What can hang from each mark
mavip: dezu vikal zale zuri
vikal: fera
zale: mavip
sodev: denoza dezu fera mavip vikal
nozifer: sodev
denoza: fera
dezu: mavip sodev
fera: zuri
zuri: dezu sodev vikal

Each row was made from one small tree. Brackets hold a mark, then the marks that hang from it, in alphabetical order. Every link used is in the known rows. Write each row's tree.
Known rows
(mavip dezu (vikal fera) zuri): [  9 -16  19 -34  36 -38  -1   2 -27 -14  -2  -9  -9   3   4  42   4 -26
  20  10  29  -2  11 -14  10]
(vikal (fera (zuri dezu))): [-13  13   5  -6  22   7 -11   8 -11   9   7 -32  -8   8 -33   1   6  -4
  -3   7   0  -5  19   8  -2]
(sodev denoza vikal): [-19 -17 -12  30 -16 -14  15  -2 -18  27   8 -13  34   6  -6 -12 -17  -2
 -20  -3 -12   7 -22  -7   3]
(sodev fera (mavip dezu vikal zale zuri)): [-15 -36   5  -5   8 -44   7  -6 -35  14  14 -17  23  -8  23  43  -8 -13
   1  -9  49   1 -13 -29  19]
(sodev denoza dezu (mavip (vikal (fera zuri)) zale)): [-30 -14 -25  32   5  -1  29  -4 -45  76  27 -66  41 -15  -8  26 -17  11
 -32  14  44  25 -20 -11  27]
(mavip dezu): [-10   6   7  -3  15 -10 -10  10  -7  -5   5  -9   4   6   2  14   1 -14
   9  -8  -1 -10   1 -11   1]
(vikal (fera (zuri dezu (sodev denoza (mavip zale))))): [-21 -14  -6   2   8  11  30   1 -17  35  18 -64  33  -4 -37  23  -8   6
 -26  -7   9 -14  18  -6  18]
(mavip dezu zale zuri): [ -8 -10  17 -18  30 -26   0   1  -5  -8  17  -6  -7  -6  17  52  -5 -19
  26 -10  28  -2  -8 -28  11]
(nozifer (sodev dezu vikal)): [-34 -14   4  18  13 -18  -1 -23  -9  33  -3   0  42  13 -11  -9  -8   5
 -19  -8 -14  -3  -7 -16   0]
(vikal fera): [  2 -10  -2 -15   5  -2  -7  -1  -9  11 -17  -7  -7  -3 -10   7  18  -1
  -7  15  20  10  15   2   7]
(denoza fera): [  3  -5  -9 -12  11 -13  -8   4   3  -5 -18   3   7 -18  -9  -2  12   3
 -12  21  18  -3  10  -7 -17]
(denoza (fera (zuri (dezu (mavip zale) sodev) vikal))): [ -1   6   1 -12  24 -27  15  -1 -17  -9   2 -13   9  -1 -47  22  34  16
  10   5  10 -21   1 -29  -6]
(mavip (dezu sodev) zale): [  0   0  14 -15  28 -17 -10 -10 -10   6  -6 -18   8 -14  -1  56  16   5
  22 -16   4   6  -6 -25  19]
(denoza (fera (zuri (dezu sodev) vikal))): [ -1  13  -1  -7  29 -23 -13   8  -7 -15 -12 -17  11  -4 -51  -6  13   3
   4   9 -20 -27  15 -17 -21]
(nozifer (sodev dezu)): [-27  -4   6   1  23   0  -6 -13   2  24  -6  -9  30   7  -7   3  -6   9
 -10  -5  -4 -11   5  -9   2]
(fera zuri): [  8  21   6   3  16  12  -6   4  -1   7  22 -19  -9  -7 -23   1 -12   2
  17   7 -10   2  -6   5  -2]
(nozifer (sodev (dezu mavip) vikal)): [-31 -15   4  17   6 -16  21 -28 -21  32   8   8  37  30 -18   0   9  16
 -17  -8   2 -12 -18 -15   9]
(dezu sodev): [ 19   1   4 -10  10   4 -11  -9   1   1 -17  -4   0  -2 -17  14   8  14
   9  -2 -17  -3   4   5   8]
(nozifer (sodev denoza dezu (mavip zale) (vikal fera))): [-49 -37 -17  29   3 -16  21 -26 -29  79   0 -40  68  -2 -12  14  -9  10
 -50   1  32  11 -19 -27  27]
(zale (mavip (dezu (sodev denoza fera)) zuri)): [  0  -2   3  -3  20  -9  -3   7 -15   1  -4 -23  23   7 -20  35  -6   8
   4 -12   5 -15   4   4  18]
(dezu mavip): [  4  -1  -1  -2 -12   4  26  -4 -12  -1  15  11  -5  22  -8  10  21  12
   2   2  18 -10 -14   0  12]
(denoza (fera (zuri sodev))): [ 14   1   0 -17  23  -1   7   2   5  -3   0 -17  14 -26 -41   5  -1  11
   1  17  -7 -13  23  -3 -15]
(vikal (fera (zuri (dezu (sodev denoza mavip))))): [ -9   6  -9   7  14  20  -6   8 -18  36   8 -59  17  10 -46   6  -5   5
 -20   7  -2 -15   7  10  15]
(nozifer (sodev denoza fera vikal)): [-33 -35   5   8  -3 -25  -2 -14 -16  31 -17 -16  59   4 -12  -5  -7  11
 -19  -9 -10  -1  -7 -13   8]
(fera (zuri dezu)): [-15  25   7   9  18  11  -6  12  -2  -1  27 -28   0  13 -24  -7 -12  -4
   6 -10 -23 -18   4   5  -9]
(dezu (mavip zuri) (sodev denoza fera vikal)): [ -2 -40  -4   3 -11 -17  17 -11 -35  20   3   2  20  30 -30  17  10  19
   0  -2   3 -15 -24   2  21]

Write each row's tree
[-49 -45  -5  24 -21 -21  23  -1 -23  18  -2 -27  66  24 -24 -17 -10   4
 -41 -34 -38 -30  22  -6  -6] : (zuri dezu (sodev denoza fera vikal))
[-34 -54 -10   7  -5 -27  27   6 -20  13   1 -10  40  15 -19  -5 -18  -3
 -11 -11 -12 -32  17 -15   1] : (mavip (zuri (sodev denoza dezu fera) vikal))
[-12 -18   0   2  10 -21  40 -13 -34  16  28   3   3  14  10  40  10  10
   5   0  41   3 -22 -15  17] : (sodev (dezu (mavip vikal zale zuri)))
[-54 -51 -19  37 -24 -31  17  -2 -33  43  22 -30  53  15   3   1 -25  -9
 -42 -20  23 -10 -23 -20  11] : (sodev denoza fera (mavip zale (zuri dezu)) vikal)
[-26 -42  -9  10  -7 -17  50 -29 -38  42   5   0  33  12 -26  23  28  22
 -29  -8  19   3   6 -17  19] : (zuri (sodev (dezu (mavip zale)) (vikal fera)))
[ -6 -13  -3   0  19  -3  27  -3 -33  35   8 -48  31  -9 -29  18  -8  10
 -10  12  -2   7  17   3   9] : (mavip (vikal (fera (zuri (sodev denoza dezu)))))
[-43 -39 -17  19 -11   4  16   4 -20  39  -2 -31  55   6 -18  -6 -12  20
 -34 -14 -17 -17  21   5   2] : (zuri (sodev denoza dezu fera))
[-30 -43   8   5   3 -28  44 -11  -6   3  19 -21  40  11  -7  26 -20  -6
 -14 -31  -8 -21   5 -23   6] : (mavip zale (zuri dezu (sodev denoza vikal)))
[-13 -28   6  -8  -8  -9  64  -2 -30   0   7 -32  40  35 -26  23  19  12
 -25 -15   2 -36  26  -4  15] : (zuri (dezu (mavip (vikal fera))) (sodev denoza))
[-42 -42 -30  27  -5 -19  29   4 -33  55  15 -33  33   4  -4  16 -18  -9
 -33   8  49  -3 -17 -28  24] : (sodev denoza dezu (mavip zale (zuri (vikal fera))))
[-21 -49   0  -4  14 -29  30 -25 -21  29   2   0  20  -5 -10  31  -1   1
 -13  -5  19   7  12 -18  11] : (mavip zale (zuri (sodev dezu (vikal fera))))
[ 15   3  14 -18  31 -31  17  -5 -26 -15  -2 -10   4   1  -4  42   7 -11
   6   4  37   4  13  -6  17] : (zale (mavip dezu (vikal fera) zuri))
[-22 -26  -6   4   0 -17 -14  10 -19  12  15 -11  11  13   2   7 -17 -19
  -9  -5  26 -26  -6 -10   8] : (sodev fera (mavip dezu zuri))
[  1  -6  13 -14  22  -4  -9   1   6 -19   0  -3  -8  25 -14  11  -5  -8
   8 -14 -18 -34  12   5  -2] : (mavip (zuri (dezu sodev)))
[  5  -2   6   8   7  -3  22 -13  -7  11  21 -13  21  -6 -38  -5 -17   5
   5  -6 -34  -5   4  -3  -1] : (fera (zuri (sodev vikal)))
[ 14  12  15  -7  26 -29  21  -2 -19 -23  12  -5   8   3   5  37  -8 -11
  14  -8  20  -4   1  -9  10] : (zale (mavip dezu vikal zuri))
[ -5  -4  18 -11  22 -40  13  -8 -26  -3   7 -19  16 -17  25  53   9  -7
  20 -12  24  17 -10 -36  13] : (mavip dezu vikal zale)
[-22 -33 -18   5  10 -44  22  14 -18  13  11 -27  37 -15  -1  31 -13 -22
 -14   8  49 -19 -20 -51   8] : (sodev (denoza fera) (mavip dezu zale (zuri vikal)))
[-35  -7 -21  24  19 -10   8   3 -12  46   7 -43  64  -4 -39 -10 -23   5
 -32  16  11 -25 -11 -27   1] : (nozifer (sodev (denoza (fera (zuri vikal))) dezu mavip))
[-30 -38  -6  -1 -10 -36  69   2 -19 -12   2 -18  53  15 -31  22  28  12
 -24 -20   9 -44  17 -43   2] : (zuri (dezu (mavip zale)) (sodev (denoza fera)) vikal)
[-28 -15 -12  31 -10 -11  -5   5 -30  42  17 -32  36  -1 -27 -17 -20   6
 -10   2 -15  12 -19   1   0] : (sodev denoza (fera zuri) vikal)
[-35 -42  -1   8 -15 -20  65 -15 -34  23  11 -27  50  28 -28  27  24  14
 -35 -23   8 -19  10 -19  20] : (zuri (dezu (mavip zale)) (sodev denoza (vikal fera)))
[-15  -3   4  14   3 -15  -7 -11 -12   2  -8  -6  20  24 -22  -7   5   3
 -13 -22 -37 -19   5  -3  -5] : (zuri (dezu (sodev vikal)))
